What can hang from each mark:
T: N
N: C W
C: B H N Q
B: C
W: H N Q
Q: W

Every row comes from one small tree of marks. The marks that hang from a mark follow it in brackets, in alphabetical order. Every link used is in the known rows. Which tree was each row made from?
Known rows:
C(Q): [ 0.469 -0.603 -0.719 -0.923 -0.967 -0.119  1.710  0.094 -1.132 -0.764
  0.538  1.512 -0.953  1.539 -0.419 -0.230 -0.125 -1.625  1.807 -0.939
 -0.423 -0.063  0.500]
C(H N): [-0.920 -2.338 -1.702 -1.252  0.042  0.334  4.795  0.606 -0.340 -0.828
  0.960  1.780 -1.270  1.036 -0.606 -0.793 -0.328 -1.600  1.450 -0.528
  0.064  0.150  1.101]
Q(W(N(C(B H)))): [ 2.382 -1.842  0.205  1.738 -0.166 -0.847  2.266 -0.372 -0.688 -0.430
  0.305  2.874 -1.230 -0.142 -1.387 -0.785 -0.142 -1.790  2.027 -0.845
 -0.100  0.232 -0.294]
C(B H N Q(W)): [-0.723 -1.343 -1.013 -0.165  0.223 -0.539  3.195  0.233 -0.647 -1.451
  0.945  1.938 -1.026  1.359 -0.671 -1.144 -0.753 -2.138  2.310 -0.992
 -0.245 -0.452  0.933]
T(N): [ 2.105 -0.495 -0.405 -0.556 -1.508 -0.008  0.762 -0.909 -0.570 -0.942
  0.895  1.311 -1.310  1.378 -1.211  0.232 -0.062 -0.793  1.043  0.120
 -0.287  0.391 -0.568]
B(C): [ 1.877 -0.488 -0.997 -0.389 -0.637 -0.325  2.994 -0.393 -1.338 -0.928
  1.062  0.982 -1.431  2.484  0.091 -0.021 -0.528 -0.783  1.148 -0.872
 -0.155  0.287 -0.054]
N(W): [ 1.801 -1.353 -1.160  0.067 -0.407 -0.339  1.012 -0.291 -0.175 -0.292
  0.972  2.124 -1.779  1.529  0.160  0.115 -0.681 -1.282  1.146 -0.625
 -0.536  0.501 -0.451]
N(C(B) W(Q)): [ 2.873 -1.785  0.332  2.904 -0.440 -0.940 -1.858 -0.446  0.434  0.192
  1.114  2.332 -1.548  1.508 -0.608  0.180 -0.977 -1.352  1.087  1.105
 -0.776  2.127 -0.624]
Q(W(H N(C(B)))): [ 1.246 -2.357  1.083  2.264  0.448 -0.407 -0.847 -1.330 -0.779  0.321
  0.796  2.246 -1.467 -0.554 -1.643  0.058 -0.572 -1.905  1.723 -0.786
 -0.151  0.180 -0.423]
B(C(H N(W))): [ 0.497 -1.497 -1.885 -0.665  0.310 -0.283  4.168  0.580 -0.369 -1.257
  1.266  1.354 -1.836  2.266  0.866 -0.833 -0.767 -1.276  1.252 -1.086
 -0.346 -0.313  0.520]
W(N(C(Q))): [ 1.241 -1.389  0.522  0.334 -1.030 -0.258  1.337  0.389 -1.222 -0.162
 -0.089  1.908 -0.833  0.634 -1.013 -0.493  0.281 -2.142  2.484 -1.404
 -0.370  0.159  0.452]
W(H N): [ 0.130 -2.052 -0.279  0.321 -0.017  0.373  0.637 -0.861 -0.886  0.185
  0.599  1.826 -2.003 -0.333 -0.802  0.242 -0.118 -1.604  1.327 -1.474
 -0.394 -0.397 -0.109]
W(H N(C) Q): [ 0.068 -2.228  0.665  1.516  0.188  0.367 -2.150 -0.771 -0.782  0.815
  0.895  2.170 -1.897 -1.065 -1.883  0.128 -0.121 -1.935  1.336 -0.609
 -0.462  1.217  0.609]
W(N(C) Q): [ 1.666 -1.863  0.101  1.863 -0.432  0.103 -0.134 -0.258 -0.834  0.483
  0.659  2.514 -1.722 -0.437 -1.555 -0.080 -0.147 -1.899  1.842 -0.809
 -0.393  1.629  0.268]
T(N(C(B Q))): [ 2.805 -0.368  1.239  1.014 -2.031 -0.873 -0.901 -0.325 -0.348 -0.989
  0.372  0.886 -0.210  2.343 -1.466 -0.183  0.107 -1.134  1.586  1.168
 -0.520  0.491 -0.684]
T(N(C(B H) W)): [ 3.859 -1.179  0.478  1.095 -1.583 -1.282 -0.286 -0.330  0.756 -0.809
  0.526  1.825 -0.945  1.557 -0.850 -0.339  0.085 -0.827  0.842  1.612
 -0.638  0.381 -1.183]
C(N): [-0.773 -2.333 -1.338 -0.574 -0.112  0.544  3.530  0.038 -0.581 -0.497
  1.161  1.404 -1.302  1.643 -0.610 -0.279 -0.873 -1.618  1.620 -0.612
  0.054  0.637  0.756]
T(N(C(H) W)): [ 2.610 -1.176  0.137 -0.493 -1.385 -0.616 -0.370 -0.119  0.357 -0.673
  0.691  2.083 -1.000  0.995 -1.055 -0.435  0.456 -1.072  1.054  0.713
 -0.482  0.380 -0.260]
N(C(B) W(H Q)): [ 1.286 -2.277  0.830  2.482  0.249 -0.566 -3.674 -0.948  0.448  0.519
  1.299  1.926 -1.678  0.673 -0.862  0.390 -0.879 -1.418  0.576  1.216
 -0.855  1.546 -0.349]
Q(W): [ 0.762 -1.020 -1.312 -0.255 -0.048 -0.100  1.493 -0.850 -1.207 -0.667
  1.252  2.432 -1.516  0.627 -0.993 -0.039 -0.675 -1.519  1.721 -1.308
  0.030  0.542  0.368]
Q(W(N)): [ 1.154 -1.090 -0.953  0.836  0.155 -0.013  1.781 -0.817 -1.419 -0.272
  0.773  2.756 -2.076 -0.454 -1.010 -0.154 -0.547 -1.903  2.240 -2.516
 -0.089  0.061 -0.159]
Q(W(H)): [-0.827 -1.492 -0.768 -0.563  0.611  0.188 -0.367 -1.286 -1.226 -0.183
  1.479  2.150 -1.670 -0.145 -1.282  0.187 -0.602 -1.580  1.201 -1.119
 -0.046  0.005  0.605]
C(Q(W)): [ 0.284 -0.301 -0.772 -0.763 -0.318 -0.252  1.004 -0.320 -1.455 -0.909
  0.938  2.197 -1.110  0.936 -0.870 -0.407 -0.391 -1.923  2.257 -1.887
 -0.241 -0.156  0.805]

Which tree is each row?
[ 1.846 -1.770 -0.269  1.376 -0.308 -0.278 -1.639 -0.189 -0.033  0.385
  1.255  2.566 -1.603  0.676 -0.796  0.043 -0.648 -1.586  1.246  0.176
 -0.604  2.111  0.315] => N(C W(Q))
[ 0.137 -2.088  0.626  0.815  0.505  0.162 -0.612 -1.035 -1.383  0.504
  0.905  2.509 -1.601 -1.113 -1.903 -0.061 -0.202 -2.100  1.870 -1.703
  0.007  0.187  0.563] => Q(W(H N(C)))
[ 2.118 -2.234  0.134  0.730 -0.844 -0.851  2.879  0.121  0.054 -0.574
  0.380  1.872 -0.470  1.465 -1.013 -0.600  0.049 -1.042  1.133  1.125
 -0.145  0.725 -0.190] => N(C(B H))
[-1.716 -2.399 -1.104  0.568  1.172  0.652 -1.759 -0.612  0.119  0.192
  1.931  1.922 -2.451  0.414 -0.508  0.214 -1.264 -1.922  0.964 -0.360
 -0.668  0.936  0.828] => C(N(W(H Q)))
[ 0.118 -2.471 -1.023  0.210 -0.063 -0.358  4.827  0.238  0.133 -1.010
  0.845  1.537 -1.193  1.769 -0.409 -0.712 -0.649 -1.350  1.303  0.412
 -0.113  0.196  0.079] => C(B H N)
[-2.082 -0.613 -0.726 -1.107  0.948  0.170  0.774 -0.400 -1.853 -1.087
  1.730  0.806 -1.394  1.640 -0.409 -0.518 -0.971 -1.952  1.955 -2.236
 -0.150 -0.763  1.645] => B(C(N Q(W(H))))
[-0.410 -1.776 -0.966 -0.341  0.821  0.139  0.991 -0.390 -0.558 -0.418
  1.673  0.706 -1.989  2.053  0.643  0.031 -1.178 -1.281  0.852 -1.068
 -0.412 -0.310  0.478] => B(C(N(W(H))))
[-0.857 -0.263 -1.625 -1.581  0.488 -0.140  3.963  0.508 -1.654 -1.846
  1.285  1.380 -1.219  1.812 -0.190 -1.320 -0.542 -1.886  2.342 -2.282
 -0.113 -0.794  1.712] => B(C(H N Q(W)))
[ 1.671 -2.596  1.189  2.175 -0.325 -0.425 -0.076 -0.904 -0.463  0.471
  0.313  1.449 -1.318  0.164 -1.235  0.142 -0.259 -1.559  1.293  0.159
 -0.343  0.240 -0.705] => W(H N(C(B)))
[ 2.083 -1.443  0.677  1.222 -1.096 -1.027  2.453  0.592 -0.495 -0.592
 -0.373  1.906 -0.597  0.688 -0.863 -0.967  0.451 -1.966  2.221 -0.395
 -0.579 -0.382 -0.087] => W(N(C(B H Q)))
[ 1.698 -2.487  0.673  1.622 -0.195 -0.678 -1.762 -0.770  0.379  0.361
  0.902  1.595 -1.122  1.325 -0.503  0.327 -0.692 -1.276  0.729  1.030
 -0.570  0.527 -0.693] => N(C(B) W(H))
[ 1.905 -0.353  0.778 -0.694 -1.993 -0.407 -0.796 -0.088 -0.769 -0.857
  0.390  1.202 -0.255  1.646 -1.674 -0.295  0.524 -1.382  1.787  0.289
 -0.337  0.595  0.320] => T(N(C(Q)))
[-0.039 -1.543 -0.633  0.675  0.508  0.141 -3.120 -1.027 -0.090  0.267
  1.615  2.239 -2.426 -0.056 -0.451  0.499 -0.771 -1.444  0.615 -0.356
 -0.879  0.880  0.205] => N(W(H Q))
[ 1.213 -0.336 -0.371  0.898 -0.476 -0.888  0.706 -0.580 -1.043 -1.043
  0.864  1.945 -1.097  1.691 -0.643 -0.252 -0.805 -1.694  2.065 -0.960
 -0.391 -0.027 -0.201] => C(B Q(W))
[ 2.581 -0.109 -0.491  1.018 -1.010 -0.208 -2.907 -1.030  0.098 -0.561
  1.441  2.139 -2.320  1.050 -0.836  0.413 -0.480 -1.023  0.890  0.125
 -0.937  1.231 -0.847] => T(N(W(Q)))
[ 0.271 -1.464  0.980  0.728 -0.037 -0.591 -1.954 -0.877 -1.018 -0.332
  0.949  1.682 -0.510  0.643 -1.497 -0.222 -0.452 -1.862  1.755 -0.115
 -0.317  0.185  0.570] => N(C(B Q(W(H))))
[ 0.179 -0.640 -1.552 -1.226 -0.048 -0.483  3.368  1.024 -0.614 -1.617
  0.971  1.072 -1.419  2.675  1.036 -1.100 -0.508 -1.659  1.732 -1.681
 -0.622 -0.902  1.051] => B(C(H N(W) Q))
[ 2.438 -0.299  0.615 -0.207 -1.718 -0.745 -2.278 -0.006 -0.293 -0.668
  0.582  1.552 -0.724  1.870 -0.950 -0.198  0.267 -1.460  1.637  0.047
 -0.748  0.373 -0.190] => T(N(C(Q) W))
[ 1.273 -0.568 -0.299  1.011 -0.316 -0.860  2.270 -0.173 -1.004 -1.242
  0.176  2.615 -1.567  0.007 -0.636 -0.869 -0.131 -2.082  2.512 -1.990
 -0.577 -1.046 -0.311] => C(B H Q(W(N)))
[-0.057 -0.820  0.073  0.588  0.248 -0.532 -1.221 -1.099 -0.944 -0.803
  1.021  1.623 -1.238  0.719 -0.892 -0.044 -0.713 -1.736  1.574 -0.735
 -0.492 -0.472  0.056] => C(B Q(W(H)))
[ 1.510 -1.522  0.782 -0.128 -0.804 -0.182 -3.471 -1.013  0.074  0.114
  1.068  1.408 -1.222  0.785 -1.331  0.337  0.013 -1.067  0.618  0.798
 -0.555  0.422 -0.347] => T(N(C W(H)))
[-0.869 -1.322  0.453 -0.768  0.148 -0.066 -1.764 -0.458 -1.430 -0.183
  1.033  1.935 -0.587  0.131 -1.721 -0.324 -0.042 -2.125  1.951 -0.928
 -0.145  0.008  1.505] => N(C(Q(W(H))))
[ 3.234 -1.359  0.706  0.657 -1.779 -0.844  1.128 -0.361  0.234 -1.070
  0.403  1.477 -0.540  1.560 -1.607 -0.418  0.321 -0.742  1.012  1.788
 -0.282  0.538 -0.885] => T(N(C(B H)))
[ 1.661 -1.385  0.389  0.244 -1.222 -1.069  2.264  0.600 -0.240 -0.879
  0.051  1.605 -0.097  1.489 -0.883 -0.905  0.303 -1.510  1.714  0.735
 -0.430  0.054  0.312] => N(C(B H Q))
[-0.138 -1.545 -1.675 -1.271  0.075  0.058  5.569  0.494 -0.949 -1.354
  1.161  0.938 -1.402  2.095  0.121 -0.869 -0.531 -1.129  1.362 -0.964
  0.048 -0.175  1.010] => B(C(H N))
[ 1.012 -2.320 -0.927  1.470 -0.060 -0.525  2.257 -0.182  0.325 -0.518
  1.141  1.623 -1.667  2.560  0.358 -0.028 -1.452 -1.496  1.389  0.208
 -0.486  0.594 -0.681] => C(B N(W))
[ 2.486 -1.914 -0.013  2.170 -0.310 -1.031 -0.572  0.031  0.641 -0.095
  0.933  2.599 -1.524  0.857 -0.615 -0.416 -0.398 -1.319  1.019  1.188
 -0.820  1.565 -0.307] => N(C(B H) W(Q))
[-0.125 -1.652 -0.308  1.311  0.375  0.570 -1.296 -1.067 -0.877  0.359
  1.050  2.110 -2.558 -1.137 -1.233  0.322 -0.359 -1.810  1.191 -1.220
 -0.645  0.485  0.140] => W(H N Q)
[-0.051 -1.679 -0.492  0.694 -0.578 -0.371  2.734  0.243 -0.391 -0.859
  0.744  0.955 -0.820  2.545 -0.272 -0.441 -1.003 -1.810  1.996 -0.222
 -0.390  0.142  0.163] => C(B N Q)
[ 0.440 -1.194 -0.160 -1.509 -1.031 -0.481  2.024  0.958 -0.716 -0.792
  0.226  1.845 -0.094  0.911 -1.080 -1.009  0.692 -1.729  1.875 -0.172
 -0.237  0.103  1.356] => N(C(H Q))
[ 1.235 -0.766 -0.436  0.045 -1.008 -0.932  2.805  0.214 -0.337 -1.420
  0.222  1.513 -0.810  1.618 -0.227 -0.699 -0.029 -1.317  1.516  0.045
 -0.583 -0.594 -0.087] => C(B H Q)
[ 0.118 -0.904 -0.342 -1.290 -0.401 -0.489  1.414  0.532 -1.216 -0.908
  0.599  2.578 -0.416  0.353 -1.433 -1.131  0.414 -2.057  2.334 -1.077
 -0.103  0.019  1.681] => N(C(H Q(W)))
[ 2.556 -1.448  1.012  2.033 -1.224 -0.885  1.150  0.188 -0.806 -0.166
 -0.219  1.643 -0.710  1.236 -0.809 -0.392 -0.085 -1.942  2.335 -0.464
 -0.588  0.210 -0.546] => W(N(C(B Q)))
[-0.650 -2.038 -1.806  0.068  0.616  0.138  1.352  0.441  0.300 -0.490
  1.456  2.499 -2.329  0.614 -0.225 -0.609 -0.836 -1.842  1.305 -0.543
 -0.648  0.966  0.981] => C(H N(W(Q)))
[-0.047 -1.767  0.923  0.131 -0.426  0.149 -0.730 -0.057 -1.192  0.276
  0.137  1.599 -0.953 -0.261 -1.212 -0.207  0.336 -2.220  1.931 -1.312
 -0.456 -0.355  0.716] => W(H N(C(Q)))
